Each row was made from one path, in order. Every step used is in the known rows, and no mark comes twice. Write each row's path.
(in the rows, 128 means zero)
Known rows
boru > giguta: [136 134 117  91 132  77 107 117 127 122 183 132  90 135 162 170 149 147
 161 104 118 129 143 182 130  96  84 136 168 134 161  91 174 193 137 164
 131 114  93 139 130 119 145 133 186 148 104 113 152 124 129 129 119  93
 131 124 119 108 123 145 134 171 142 109]
sufo > boru > giguta > pusos > roda: [100 144 170 111  94 116 153 207 111 100 139 138 157 149 148 161 105 107
 183 136 146 175 139 205  72  83 158 132 161 147 183 133 146 124 123 161
 139 149 120 137 144 124 135 190 159 125 127 100 114 142 170 121 155  76
 131 118 160 103 109  90 157 108 122 137]
sanop > boru > sufo: [147  80 161 105 147  98  91 103 107 150 150 132 113 180 162 105 112 147
 153 163 149 112 134 128  48 132 115  98 167 116 121 143 178 155 125 140
 100 151 108 151  74 164  90 115 127 133  98 127 150  91 107 146 206  86
 121 158  98 120 102 177 119 128  99 147]
roda > pusos > gazo > giguta > boru > sufo: [128 122 146 111  96 149 108 170 170 209 181 153 126 152 149 170  94  96
 181 107 177 141 123 118  88 155 132  78 134  82 119 198 141 134 161  61
 118  81  67 159  29 126 104 171 128 162 124 183  97  96 119 123 201  95
  71 116 119 133 114 160 137 112  75 105]
giguta > boru: [122 143  83 108 122  84 132 123 135 105 162 125 169 134 127 127 203 125
 160 121 131 115 117 105 119 113 114 123 170  92 122 108 145 136 144 153
  87 143 114 176  81 103 118 136 161 120 154 130 128 155  78  49 155 100
 170 144 119 115 131 161 132 132 162 136]
sanop > boru > giguta > pusos: [154  85 184 126 141  96 139 162 133 123 174 157 106 146 153 130 104 137
 143 165 109 147 130 175  80  94 104 104 198 120 132 119 183 114 181 176
 122 147  98 136  93 163 131 160 167 116  65 118 152 139 144 164 137 114
 138 139 111 112  97 109 160 115 150 113]
sufo > boru > sanop > giguta: [134 143 110  48 149  92 200  92 154  95 109 101 109 177 142 101 145 171
 103 161 142  91 141 164 112 120  97 165 181 149  73  67 135 146 100 143
  70 145 196 115 163 150  71 147 157 150 127  55 107 106 128 130 151  74
 135 121 106  96 137 159  89 103 160 167]
roda > pusos > gazo > giguta > sanop: [122 163 153  84  88 156 120 189 166 150 142 142 144 172 147 182 109  98
 127  97  99 109 101 144 138 123 134 116 145 129 163 170 119 166 141  84
 110  79 113 168  87 126 122 194 175 158 156 131 132 159 125 108 140 124
 128  95 131 134 157 157 139 132  94 115]
roda > pusos > giguta > vopok: [166 131 100 113  80 131  67 157 128  95 173 167 171 120 120 149  81 170
 120 105 124 131  95 118 214 121 148 173 152 185 194 191  78 158 146 144
 140 125  82 137  52  99 130 103 175  87 145 139 145 111 153 139 116 182
 141  41 121  95 135 125 161 115 133  98]
roda > pusos > giguta > boru: [143 138  71 114  97 146  99 157 128 116 170 156 158 127  98 119 135 151
 145  75 159 115  98  86 173 131 114 134 143 118 137 186  97 139 176 128
 110 118  81 178  48 116 117 152 173 114 138 150 106 141 128  74 151 117
 150 108 132 107 157 127 131 126 133 107]
gazo > pusos > giguta: [150 140  93 121  88 136 115 108 124 133 120 153 151 115  99 112  75 198
 124  92 140  73 116 131 144 140 153 137 144 151 184 161 144 168 125 121
 120 115  94 196  75 107 106 133 156 134 150 151 122 171 119 132 106 121
 126 132  91  97 137 144 112 123 125 122]
sanop > giguta > boru > sufo: [128  93 117  90 126  83 144 129 166 155 185 130 120 136 172 116 134 103
 147 137 156 120 145  99  91 116 102  65 155 102  67 117 163 126 167 107
  96 120 149 158  77 120  63 133 130 145  92 117 138  97  98  79 206  57
 112 132  82 130  75 188 122 111 147 131]
giguta > sanop > boru: [138 126 156  92 144  90 135 108 115  90 131 122 136 188 134  90 167 112
 119 157  85  78 119 105  93 110 121 100 166 122 138 112 147 134 137 166
  91 176 157 142 101 158  94 140 157 119 112  91 184 148  89  86 152 103
 196 161 119 122 144 182 135 118 139 171]
giguta > sanop > boru > sufo: [138 100 170  86 122 100 116 107 121 140 163 129 123 198 173 101 130  98
 130 166 121  98 146 104  75 110 137  70 156 130 124 145 161 137 135 137
 109 153 151 134  74 167  71 124 136 135  93 120 193 107 100 130 191  80
 155 142  95 140 115 206 138 107 113 170]
gazo > pusos: [121 141 103 125 107 127 121 105 126 137 125 153 164 137 130 153 109 188
 133 124 133 114 135 137 108 109 148 137 145 149 173 103 188 158 128 141
  95 119 109 189  77  77 137 122 123 127 154 144 137 196  91 137 128 126
 139 186  94 111 135 139 114 133 131 122]
sufo > boru > sanop > giguta > pusos: [132 118 148  65 126 105 216 142 159 104 110 132 144 151 152 129 111 162
  98 182 138 137 153 167 102  86 118 144 182 175  75  94 139 112 135 151
  86 146 185 140 129 157  94 169 147 118 114  72 113 126 150 149 151  96
 131 100  97  93 118 128 119  98 175 162]
sanop > boru: [149 105 133 124 169  91 106 102 102 109 118 123 125 175 131  89 144 157
 138 159 105  84 112 142  78 129 106 132 183 116 127 106 165 154 127 170
  78 167 122 151  96 150 117 122 162 108 119  98 135 134 103 112 168 111
 162 176 115 115 121 149 107 132 130 133]
pusos > gazo > giguta > boru: [121 159 118 129 129 101 161 156 151 168 135 129 132 137 132 147 157  98
 168 104 107  95 106 134  93 168 130  98 180  57 107 150 130 135 132  76
 104 114  97 169  87 114 114 192 163 162 159 154  80 162 105  74 137  91
 128 134 129 114 118 162 135 114 127 109]
gazo > giguta > vopok: [144 132 109 124 139  82 128 139 168 113 137 152 164  95 160 158 114 135
 122 120  71 128 126 141 148 151 159 135 183 149 179 141 109 162  89 135
 127 130  93 117 107  72 121 125 165 118 149 129 155 127 110 127  98 179
 121  88  97 104 105 139 159 114 167 101]
sanop > boru > giguta > gazo: [122 120 193 121 126  90 125 101  96  94 187 132  63 149 140 124  99  88
 177 136  66  98 120 184  81 123 106 121 188  84 109 107 186 136 121 140
 116 167 124 106  80 170 131 121 151 139  65  96 186 149 154 146 109  82
 125 134 135  84 102 177 140 119 122 105]
pusos > gazo > giguta: [121 134 140 121 125 105 145 153 137 158 114 131 117 141 145 170 107 137
 163 103 103  97 104 188  91 166 122 134 176 100 148 133 142 188  94  74
  99  96  81 175 103 131 141 183 175 167 164 117  83 153 117 113 126  98
 102 114 116 120 111 154 107 147  98 107]
roda > pusos > gazo > giguta: [134 138 137 121 113 158 104 178 147 161 130 150 130 155 129 187  71 153
 160  87 129 127  91 179 114 152 115 151 151 126 156 162 140 185 129  81
 105  68  58 174  66 131 151 179 176 154 158 139  73 139 139 137 151 126
  82 108 124 129 138 121 110 149  89  78]
roda > pusos > gazo: [132 145 138 113  75 152  79 177  98 128 146 144 138 177 124 198  96 168
 169 114 145 140  86 167 119 102 102 169 132 130 156 140 158 170 137 104
 100 100  82 191  48 153 158 145 186 137 159 138  82 153 136 115 177  97
 132 103 128 123 155 137 109 162  75 108]
roda > pusos: [131 123 103 105 106 158  70 156 125 105 154 161 146 155 133 179 112 189
 157  96 155 156 105 148 157  89 100 180 128 167 170 130 140 181 156 161
  91 107  77 188  58 105 154 119 170 112 159 123 116 144 123 116 176 140
 150 132 118 109 150 104 119 165 127 101]
pusos > giguta > boru > sanop: [136 156  84  47  86  96 157 102 106 130 157 149 128 136 120  99 195 158
 120  91 137  84 120  86 162 114 130 132 183 112 111 163  84 131 117 120
 119 155 117 159  98 153  84 149 170 120 180 137  92 125 110 102 106 113
 150 100 123 104 155 182 147 107 145 178]
pusos > gazo > giguta > sanop > boru > sufo: [142 107 211  95 130 108 131 140 139 183 154 126 110 192 172 111  86  61
 131 161 110  81 132 123  43 149 145  51 168  86 123 178 154 135 125  79
 118 125 129 135  72 175  64 172 141 168 100 139 158 102 113 139 178  59
 109 125 109 148 109 209 137  99  71 155]
gazo > giguta: [127 117 112 109 159 107 136 131 163 124 112 142 126 127 163 152 123 154
 154  99 111 108 123 169 109 158 118 146 168 131 151 126 135 202 103 126
  97 110  74 164 126 102 138 157 175 145 149 109 120 149 106 118 128 128
 115 143 102 115 106 126 112 149 152  97]
boru > sufo: [127 102 130  84 101  95 104 125 128 146 165 145 127 163 177 172 127 150
 164 128 158 134 143 140  91 110 119 118 135 150 141 136 171 182 111 126
 119 117 100 175  84 124 117 106 142 129 137 130 138 112 120 128 189  83
 118 114  80 109 103 178 118 144 114 136]
boru > giguta > pusos: [130 102 154 106  98  94 137 177 141 122 184 166 124 127 160 188 116 140
 150 133 117 175 149 187 113  73 100 127 177 161 153 118 175 132 172 167
 125 118  92 158 105 139 159 150 179 114  96 130 148 147 147 146 130 109
 132  98 114 103 107 112 153 139 156 104]
roda > pusos > gazo > giguta > vopok: [147 150 153 142 110 135 100 178 159 147 152 154 160 124 139 186  71 139
 133 115 102 139  99 160 150 146 166 139 170 133 175 165 110 144 127  99
 128 103  72 124  60 104 145 140 170 132 161 152 110 126 135 142 131 164
  99  68 117 119 127 120 161 114 112  84]

Which path is each row?
[147 170  86  64  71 122 161  78 117 163 149 159 146 135 104  97 143 172
 118  85 149  71 130  86 146 114 163 118 169 112 122 171 109 124 132 109
 124 151 137 168  82 130  76 157 127 137 174 159  94 145 100 125  87 122
 135 119 113 112 167 177 152  82 138 178] : gazo > pusos > giguta > boru > sanop
[102 119 167 107  71 106 130 205  96 119 164 170 142 122 154 184 100 124
 181 111 142 189 141 191 106  75 152 119 163 150 198 137 137 127 140 151
 158 126 113 158 130 133 160 169 176 128 137 108 127 159 144 106 158 111
 142 103 151 121  93 103 180 126 120 124] : boru > giguta > pusos > roda
[159 149 101 131  78 107 116 114 125 123 150 158 188  99 101 129  76 168
  94 122  99  94 110 110 174 128 187 129 161 162 204 164 119 132 123 132
 145 146 107 140  70  81 110 107 144 101 148 151 154 161 127 138  74 163
 139  81 101  95 124 153 152  96 148 124] : gazo > pusos > giguta > vopok
[ 90 146 208 143  78 148 121 137  75 130 154 149 111 151 121 121  35 105
 179 128 107 119 122 185  53 109 181 105 159  93 190 127 187 114 120 113
 137 161 154 133  79 134 122 145  99 158 115 112 163 196 135 141 130  92
 123 172 149 100 104 151 169  75  75 126] : sanop > boru > giguta > gazo > pusos > roda
[137 109 156  91 175 101 146 121 157 120 105 123 123 173 147  86 140  96
 112 132  72  61 116 122  88 149 136  81 188 105 130 134 134 148 124 147
  89 150 134 137 109 151  85 167 160 148 115 100 174 146  96 104 134 119
 156 161 122 139 126 161 139 110 136 147] : gazo > giguta > sanop > boru
[130 138 140 109 120  99 170 167 147 104 154 132 148 148 150 168 125 128
 160 164 128 165 154 185  95  87 114 130 167 153 139 117 167 122 157 175
 125 131 105 125 123 128 136 163 154 126  78 116 143 138 172 164 133  86
 135 115 125  83 122 106 120 132 166 114] : sufo > boru > giguta > pusos
[133 145 105  63  77 100 133 141 126  92 142 129 158 142 129 122 163 116
 112  87  93  74 112  94 178 104 136 125 150 150 165 154  96 167 131 139
 123 131 138 177 106 131 103 148 194 123 147 112 170 161 120  78 103 104
 184  79 131 118 157 179 133 136 140 152] : pusos > giguta > sanop
[136 135 188 115 156 103 141 134 137 139 108 123 120 183 147  94 120  78
 123 145  67  55 107 134  74 155 137  80 195  84 128 139 138 136 133 109
  92 138 143 137  98 176  80 188 173 163 124 110 134 148 112 111 134  90
 146 152 127 137 127 182 133 107 104 150] : pusos > gazo > giguta > sanop > boru
[146  88 151  59 104  84 193 151 155 120 132 159 121 134 157 146 108 180
  97 148 131 141 143 161 122  79 105 124 189 169  84 102 135 116 151 146
  89 130 164 172 113 167 105 146 167 105 131  83 111 131 129 138 146 116
 131  85  83 113 108 132 145 105 167 153] : boru > sanop > giguta > pusos
[ 69 152 182  84  34 144 168 125 101 124 121 148 121 146 132 134  45 135
 148 107 131 115 127 163  98 102 181 129 145 127 149 124 152 112  95  80
 105 149 214 159 110 122 101 139 101 154 168  80 133 198 119 111 127 102
 113 130 132 112 107 170 155  65  92 157] : boru > sanop > giguta > gazo > pusos > roda
[141 154 112  73 134  74 179 102 158  84 136 109 145 151 139 118 134 152
  87 182 108 105 150 137 143 105 142 148 190 170 106  83 117 124  95 142
 104 164 196  71 134 133  65 113 144 110 121  62 141  99 138 146 119 121
 142  81 103  90 127 167 141  80 182 161] : sufo > boru > sanop > giguta > vopok
[127 164 107 105 151  89 137 117 137 105 150 110 121 167 139 145 161 122
 169 147 134 117 150 200  97 105  93 154 168 139 151  89 168 172 115 168
 114 136 108 102 146 112 120 156 169 154  84  96 135 115 155 146 130  73
 127 149 137  89 134 141 104 148 148 115] : sufo > boru > giguta
[127 116  88 115 146  73 166 129 168 110 153 119 135 120 135 108 166 127
 129 129 130 110 125 112 120 120  92 105 181 106  67  78 136 116 169 126
  74 128 164 169  96 109  81 148 167 129 107  99 139 148  92  47 171  76
 147 149 106 123  99 162 120 117 172 123] : sanop > giguta > boru
[138 112 120  41 132  87 161  96 142 122 134 132  89 149 150 122 130 193
  95 123 133 105 144 150 137  93  87 147 187 155  88  85 132 164 111 133
  73 130 187 152 142 145  89 123 169 132 141  68 108 109 101 114 144  98
 128 107  86 119 123 165 116 113 159 167] : boru > sanop > giguta
[151 125  84 101  91 147  64 157 120 107 148 166 133 137 106 136  77 196
 143  68 153 118  83 135 180 125 106 180 139 165 171 188  99 187 153 138
 124  98  59 194  67 130 135 129 187 119 146 130 108 132 152 120 140 139
 134  90 127 115 156 106 109 156 114  96] : roda > pusos > giguta
[ 99 150 148 124  63 140 136 106 119 114 138 167 156 130 129 173  71 150
 161 123 100 102 135 147 111 103 164 142 145 120 158 116 200 129 119 117
  96 144 135 175  50  89 145 106 105 127 139 128 184 225 120 136  93 114
 130 151 111  82 116 168 125 111 129 116] : giguta > gazo > pusos
[ 97 168 146 114 101  89 149 116 126  73 165 126  96 158 140 164 126  81
 197 153  97 120 135 192  94 113 122 158 156 115 129 101 182 133  96 145
 133 163 126  97 102 135 144 127 150 144  75  80 195 151 179 143  99  52
 118 114 147  50 124 172 109 130 139 108] : sufo > boru > giguta > gazo
[123 163 131  63 101 147 146 153 140 175 150 165 121 165 132 156 140 140
 141  80 158 122 114 133 130 129 141 129 174  85 104 185 104 137 128  82
 101 106  98 146  76 147 104 190 146 152 184 145  54 124 116 130 134 134
 101 102 128 126 173 146 149 109 116 135] : roda > pusos > gazo > giguta > boru > sanop
[137 166 118  82  69 124 142 120 130 129 129 153 170 139 115 113 111 134
  96  90 105  55 125  89 171 104 168 105 146 155 184 168 123 150 152 128
 122 119 128 179  86 108  87 166 153 133 140 135 185 186 107 113  97 116
 164 107 113 119 158 176 141 111 128 152] : gazo > pusos > giguta > sanop
[158 114 152 113 171  82 105 104 114 126 177 129  73 160 143 102 138 145
 150 145 101 102 125 177  85 122  85 112 196 109 144 100 175 158 148 175
 117 155 102 120 110 173 116 142 177 145  69 106 148 107 122 143 137  86
 133 169 120 120 114 140 133 145 130 120] : sanop > boru > giguta
[135 164 169 134  92 107 167 192 114 136 156 124 134 176 137 185 110 106
 165 178 124 141 131 200  72  95 127 129 171 124 139 119 186 113 153 121
 135 119 114 144  96 162 141 190 180 150  97 126 102 150 181 159 134  53
 114  88 133  89 133 131 117 132 114 122] : sufo > boru > giguta > pusos > gazo
[140 145 110  65  62 158  95 164 132 100 159 161 155 151 116 137 117 131
 114  79 121  96  94  94 206  87 126 136 130 171 177 193  84 169 175 134
 128 104 115 175  65 128 111 147 186 114 147 122 159 149 130  93 126 121
 170  70 133 120 177 147 139 147 128 134] : roda > pusos > giguta > sanop
[121 160  83  42 104  91 156  88 118 132 162 132 139 160 135 131 208 155
 129 101 136 114 139  96 134  89 126 132 186 110  95 123 118 136 118 147
  98 162 141 149 112 141  99 135 157 115 194 122 100 137  94  96 120 104
 160 125 116 105 165 177 148 109 155 178] : giguta > boru > sanop
[ 67 193 168 136  61 139 149 140  96 115 135 139 138 152 125 149  65  92
 203 130 134 130 141 194  61 108 189 137 127 123 197 126 192 122  93 113
 131 149 147 118 104  96 122 151  97 161 123  99 151 198 154 145 113  67
 111 155 164  76 114 131 143  78  99 132] : sufo > boru > giguta > gazo > pusos > roda
[125 144 125  71 127 101 150 136 169 115 116 132 149 146 164 159 155 100
 134  96  83  93 131 126 142 131 139 105 161 143 159 137 115 174 117 130
 106 108 115 152 130 104 114 167 178 143 156 111 169 163  93  93 116 124
 159 119 119 124 135 166 146 129 153 130] : gazo > giguta > sanop
[146 151 117 116 112  70 110 133 138 111 196 143 138 113 158 178 143 124
 138 129  90 141 147 154 165  89 131 133 184 156 180 108 146 157 132 165
 149 149 110  82 113 105 139 108 185 117 111 119 175 110 133 145  97 138
 138  75 111  94 115 158 177 126 160 109] : boru > giguta > vopok
[ 71 140 179 132  58 134 152 154 103 113 124 154 134 126 136 139  29 121
 162 107 121 113 112 168  88 116 179 126 141 125 172 108 178 115 111  86
 101 136 195 170  87 101 116 141 105 150 147  77 148 214 119  84 146  82
 123 148 132 103  81 155 143  72 102 124] : sanop > giguta > gazo > pusos > roda
